Every row comes from one small tree of marks. The marks that hang from a mark follow it in brackets, in the order of their numbers. Every link used is in the known rows. Which tree was each row made from?
Known rows
j530(j355): [ 3.8  4.6  9.0 -4.5 -9.3  2.1 12.8 17.3 24.1 -8.0 22.5 -2.7  4.7  0.6
  6.3  6.7  7.5  1.6  0.4  6.7 -8.3 10.8]
j476(j530(j355(j274(j839) j726))): [ -5.6   0.3   7.4  17.0  -7.9 -12.6  -1.3  23.0  15.8  -5.9  20.8   2.6
   5.8   4.2  10.1   6.1  17.5 -46.8  -1.6  18.8 -27.6 -11.3]
j530(j355(j726)): [ -1.0   5.6  16.7   3.4  -8.3  -9.4   2.4  20.3  17.6  -9.1  26.8   2.4
   5.2   8.1  12.1   7.6  16.0  -9.1   2.8  12.4 -21.6  -5.1]
j355(j274(j839) j530 j726): [ 11.0  11.3 -12.8  25.3 -15.1 -20.9  -8.2  -9.0   5.1   3.0  23.4  13.9
   5.1  24.3  24.9   8.7  37.5 -48.5   7.1  44.8 -22.8 -11.1]
j839(j274 j530 j726(j355 j476)): [-17.2  22.9  13.8 -16.4  -4.3 -23.3   0.7  -8.0   1.5 -12.3  21.1   3.2
  17.8 -19.0  -4.2   5.7   2.8  -7.9  11.5  20.7 -41.2  30.3]
j355(j530 j726): [  3.6  12.1  13.9  23.5  -9.0 -14.6  -0.8   4.8  11.1  -4.0  22.7  10.8
   6.6  22.2  10.2   7.2  29.0 -16.7   6.1  31.0 -23.0 -11.3]
j726(j355(j274(j476) j530)): [ 18.0   8.7  -1.0  -6.9 -11.6 -18.8  18.0  -7.1  21.5  -4.9  24.3  18.4
   4.1  15.2  38.6  -0.2  32.7  -4.5   0.5  38.0  -5.9  12.6]
j355(j274(j839) j726): [  7.9   8.1 -10.4  14.6 -10.7  -7.9 -16.9  -5.7  -4.5   0.8  19.4   5.9
   6.2   7.8  25.7   7.6  22.6 -43.7   4.0  34.0 -12.2 -10.4]
j274(j839(j530(j476) j726(j355))): [  5.5  22.4 -24.5   2.0  -4.2 -33.5   0.8  14.8  -6.3  -4.6  15.9  -2.5
   9.7 -17.4 -16.9   3.2 -18.0 -48.3   3.1   5.5 -41.9   7.9]
j476(j530(j355(j274 j726))): [ -6.8   5.6  36.2  14.8  -7.2  -6.5   8.6  22.3  25.4  -8.9  21.9   8.0
   8.3   6.8   1.1   4.7  24.0 -13.5  -1.2  17.4 -27.4   0.0]
j274(j476 j839): [ 14.9   8.9 -26.1  -0.9  -4.5  -1.4  -5.6  12.9   9.1  -4.6  18.9  -8.7
   1.3   1.8  31.7   1.1   3.8 -34.1  -6.4  13.9   6.8  -9.4]
j530(j355(j274(j839) j726) j476): [ 12.4  12.9 -13.2  11.9 -16.9  -9.2  -9.3  13.3   4.1  -1.8  31.4   3.8
   5.0  10.5  22.8   7.5  19.3 -49.4   2.3  20.6 -30.6  -7.3]
j530(j355(j274 j726) j476): [ 12.2  17.3  15.5  10.7 -16.3  -3.9   0.7  12.8  13.4  -4.7  32.6   9.1
   8.0  12.2  14.7   6.0  26.5 -15.6   3.5  19.5 -30.5   4.4]
j530(j355 j476): [ 10.8  12.1   4.1   1.5 -11.8   7.4  10.9  23.6  16.4  -7.2  26.9  -5.1
   5.8   2.1   4.2   5.3   1.8  -7.0  -0.2   0.9 -17.4  10.8]
j476(j530(j355(j274(j839)))): [ -0.3  -0.2  -0.1   7.8  -9.3   0.4   8.6  19.6  23.1  -4.7  16.4  -2.8
   5.1  -1.8   4.7   5.3   6.7 -35.6  -4.1  13.2 -13.8   5.1]
j726(j355 j476(j530)): [-22.1  -0.7  18.4  -6.3  -4.4   9.1  -0.5  15.4 -12.6 -16.7   6.3  -0.4
  12.5 -18.6  -2.1   0.9  -8.1 -12.1  -1.9  21.1 -18.9  24.3]
j726(j355(j274) j476(j530)): [-16.3   2.5  21.2  -4.0  -9.0   8.4  -0.8   0.6  -8.4 -12.8   8.0   8.5
  13.3 -14.2   3.8   0.7   7.6  -9.9  -1.0  33.2 -18.0  33.8]
j355(j274 j530 j726): [  9.4  15.9  16.2  23.6 -13.8 -14.9  -0.1  -9.4  13.9   0.3  24.7  19.5
   7.6  26.2  16.4   7.0  43.8 -14.7   7.8  43.8 -23.9  -0.3]
j355(j274 j530 j726(j476)): [ -3.4  17.1  17.2  21.0 -19.4  -8.3 -15.4 -13.6  -0.4  -3.9  24.8  20.9
  11.2  23.2  11.8   6.9  44.8 -17.5   6.7  56.7 -33.8  19.4]
j274(j839(j530)): [  9.6   8.9 -10.5  19.2  -7.0 -21.2   3.6  15.8  -6.3  -2.1  10.0  -7.0
   5.3  -5.9  -0.4   7.9 -10.0 -31.8  -8.8  19.9 -14.4   4.3]
j530(j355(j274) j476): [ 16.9  14.7   7.8   2.1 -17.1   8.5   9.7   8.4  19.6  -3.6  28.4   3.8
   7.0   5.1   8.8   5.0  16.4  -5.4   1.4  14.0 -17.2  20.2]

Write each row's tree
[  4.4   3.3  15.2  -8.2  -1.2  -2.3  15.5  13.2  16.9 -11.9  13.9   7.1
   6.9  -5.4  23.6  -4.3  10.9  -4.3  -6.8  18.9  -2.4   9.4] => j726(j355(j274(j476(j530))))
[ 17.0  21.1  11.9  17.9 -11.5 -19.5   2.7  -1.1  25.4  -2.5  30.1  18.9
   4.7  31.2  31.0   1.6  49.2 -12.3   0.5  42.8 -17.5  -5.7] => j355(j274(j476) j530 j726)
[  3.2  22.3 -14.5  14.7  -2.8 -28.5  -1.6  10.7  13.8  -0.9  13.4  -5.6
   8.5  -9.1 -24.7   5.7  -6.1 -37.3   1.0   9.6 -30.8   5.7] => j274(j839(j530 j726))
[  9.6  31.3 -19.8  20.9  -5.4 -22.3  -2.5  16.6   4.5  -1.2  17.1  -7.0
   9.6  -8.0 -28.7   4.1 -11.0 -46.3   0.4   4.5 -40.7   6.4] => j274(j839(j530(j476) j726))
[ 13.2  28.6  14.1  -0.6  -8.2 -35.4  18.9  15.7  55.1  -5.5  29.4   9.2
   7.0   2.9 -11.7   0.6  22.3   2.3  -5.3  12.4 -34.2  26.1] => j839(j530(j355(j274(j476))) j726)
[  2.5  15.7   0.2 -17.3  -6.2  -9.0   3.3 -17.0  19.5  -4.3  17.3  12.8
  11.2  -7.8  -1.9   1.7  17.7  -7.2  13.5  18.5 -16.9  21.4] => j839(j726(j355(j274)))
[ 11.4  27.7  -5.1  -1.6 -12.6 -16.2   9.6 -13.6  18.7  -1.2  25.4  19.0
  11.8   8.6  -6.2   1.2  26.9 -19.9  17.2  24.0 -37.0  19.1] => j839(j726(j355(j274 j530(j476))))
[  2.8  28.9  -3.6 -11.3  -5.7 -12.4  14.7 -11.7  19.5  -5.3  32.1   5.9
  13.4   5.5   9.6   3.9  19.3 -20.9  23.5   8.8 -35.0   0.0] => j839(j274 j726(j355(j530(j476))))
[  6.8  34.6  14.3  -1.1   2.2 -23.6  12.9   5.0  38.7  -7.3  28.3  -3.7
  11.1  -2.1   2.8   1.9  13.0  -0.4   2.8   5.0 -24.8   3.3] => j839(j274(j476) j530 j726)
[ 15.0   8.0 -12.5   5.1  -7.6 -34.4  14.6  37.2  22.6  -7.4  24.0  -7.6
  -0.2  -0.8  15.5   4.1  -4.2 -27.3 -17.2  10.4 -17.5   3.1] => j274(j476 j839(j530(j355)))
[  2.9  14.4  28.5  18.0  -1.5  -2.8  -0.4  17.9  21.2  -9.0  19.0   7.5
   7.8   9.9  16.5  -2.3  27.1 -13.5  -7.3  23.6 -13.9  -8.8] => j355(j274(j476(j530)) j726)
[ 21.9  18.5   4.0   9.7 -12.5  -8.0  12.6  -5.1  32.3  -1.0  25.7  14.3
   4.0  23.9  27.6   0.6  40.0  -1.7  -2.0  36.9  -5.0  10.3] => j355(j274(j476) j530)
[-11.8  20.8 -25.0  -2.2  -8.0   2.3 -26.0  -4.7   2.6  -4.9  16.1  -5.2
  10.8  -9.1 -14.6   4.0   4.3 -45.6   9.4  19.0 -26.3  16.8] => j274(j839(j726(j476)))
[-13.6  13.6 -31.9 -11.6 -11.6 -22.2 -12.0  -9.2   0.9  -6.1  18.3   7.7
   9.6  -1.5  -4.3   4.1  10.4 -53.6  14.4  30.8 -37.6  18.1] => j274(j839(j726(j355(j530) j476)))
[ 16.8  30.1 -18.1   9.8  -5.7 -33.8  -1.0   4.1  29.4   0.5  20.5   3.8
   6.6  -1.5  -4.2   0.2  15.3 -33.3  -5.8  21.8 -25.2  11.5] => j355(j274(j476 j839(j530 j726)))
[-14.2   5.4  27.9   4.6 -13.6  12.0   3.4  14.8  17.3 -11.7  17.4   4.4
  11.2  -4.3  -8.8   3.3  14.5  -5.4  -4.2  25.5 -25.6  36.2] => j726(j476(j530(j355(j274))))
[ 7.8 13.3 21.0 10.5 -2.4  9.6  9.9 15.4 28.4 -7.6 15.2  2.6  7.0  3.4
 13.0 -3.2 18.7 -2.0 -8.9 17.8 -0.3  7.5] => j355(j274(j476(j530)))
[ 18.6  10.6 -19.0   9.1 -13.4 -25.4   6.5   5.6 -21.1  -1.8  14.8   4.7
   7.7 -11.2  14.2   4.9  -7.2 -38.5  -5.1  28.4 -25.3  15.9] => j726(j355(j274(j839(j530(j476)))))
[ -0.8   5.1  20.6  -0.8  -0.6   0.1  19.6  41.8  41.1 -14.6  21.2  -6.4
   3.4   0.3   7.0  -1.7   3.8  -3.0 -11.6  -2.9  -9.6   0.9] => j274(j476(j530(j355)))
[  8.5  22.5 -30.9  -6.3  -0.6  -9.1  -8.2   7.8  28.4  -3.7  21.4  -6.6
   4.5  -1.0   5.2  -0.8   8.0 -39.3   3.4   4.2  -9.5  -7.0] => j274(j476 j839(j726))
[-23.7  17.7  -8.5   8.1  -2.2   5.5 -19.1  12.4   7.1  -9.1   9.3  -8.4
  13.0 -13.6 -29.1   1.1  -4.0 -51.9   4.4  11.1 -32.4  12.4] => j274(j839(j726(j476(j530))))
[ -7.8   9.9  21.2   1.6 -19.0  -3.5 -13.5   2.4   8.3  -9.0  28.9  12.8
  10.2   7.5  13.0   7.6  32.2 -10.4   2.1  38.5 -31.8  24.1] => j530(j355(j274 j726(j476)))
[ -1.3   3.9  29.1   6.4  -7.8   5.2  17.1  18.4  32.0  -7.9  17.4   3.0
   7.5   0.1  -3.5   3.6  13.2  -1.8  -2.9  12.0 -14.6  16.7] => j476(j530(j355(j274)))
[ 18.1  16.7  -4.8  23.6  -8.2 -37.5  -7.2  12.6   4.4  -2.1  22.3   6.7
   4.3   9.5  25.9   3.7  19.1 -36.5 -12.0  36.4 -22.4  -6.2] => j355(j274(j476 j839(j530)) j726)
[ 11.4  10.5  -4.4   3.0 -11.5  -8.2  13.7   6.2  -3.1  -6.1  20.9   7.7
   7.3   7.5  14.5   3.5   7.9 -17.0   6.9  21.1 -20.7   7.7] => j726(j355(j530(j476)))
[  5.5  -0.2 -13.0  -7.5  -2.7  -8.8   6.5  12.6   6.9  -8.6  12.6   1.5
   4.6  -8.5  32.7  -2.9   4.4 -38.4  -7.3  20.2  -2.2  -1.3] => j726(j355(j274(j476(j530) j839)))
[ -6.0  15.0 -12.4  -4.7   2.1 -13.8   6.2  37.4  50.2 -10.2  22.4  -9.4
   4.1  -3.5 -10.3  -2.4   1.8 -42.6  -3.0 -11.3 -24.6  -7.8] => j274(j476(j530(j355)) j839(j726))
[ -1.3  13.8 -20.8  -3.0  -1.5 -39.8   4.5   7.9   3.2  -5.2  11.7  -0.3
   8.5 -17.8 -13.0   4.8 -12.4 -40.0   3.3  10.7 -32.3   8.4] => j274(j839(j530 j726(j355)))
[ -5.6   7.5  28.3   7.9  -0.1 -11.7  10.3  45.8  35.1 -15.8  25.6  -0.8
   4.4   7.8  13.1  -0.7  14.1 -13.8  -8.8   2.8 -22.9 -15.5] => j274(j476(j530(j355(j726))))
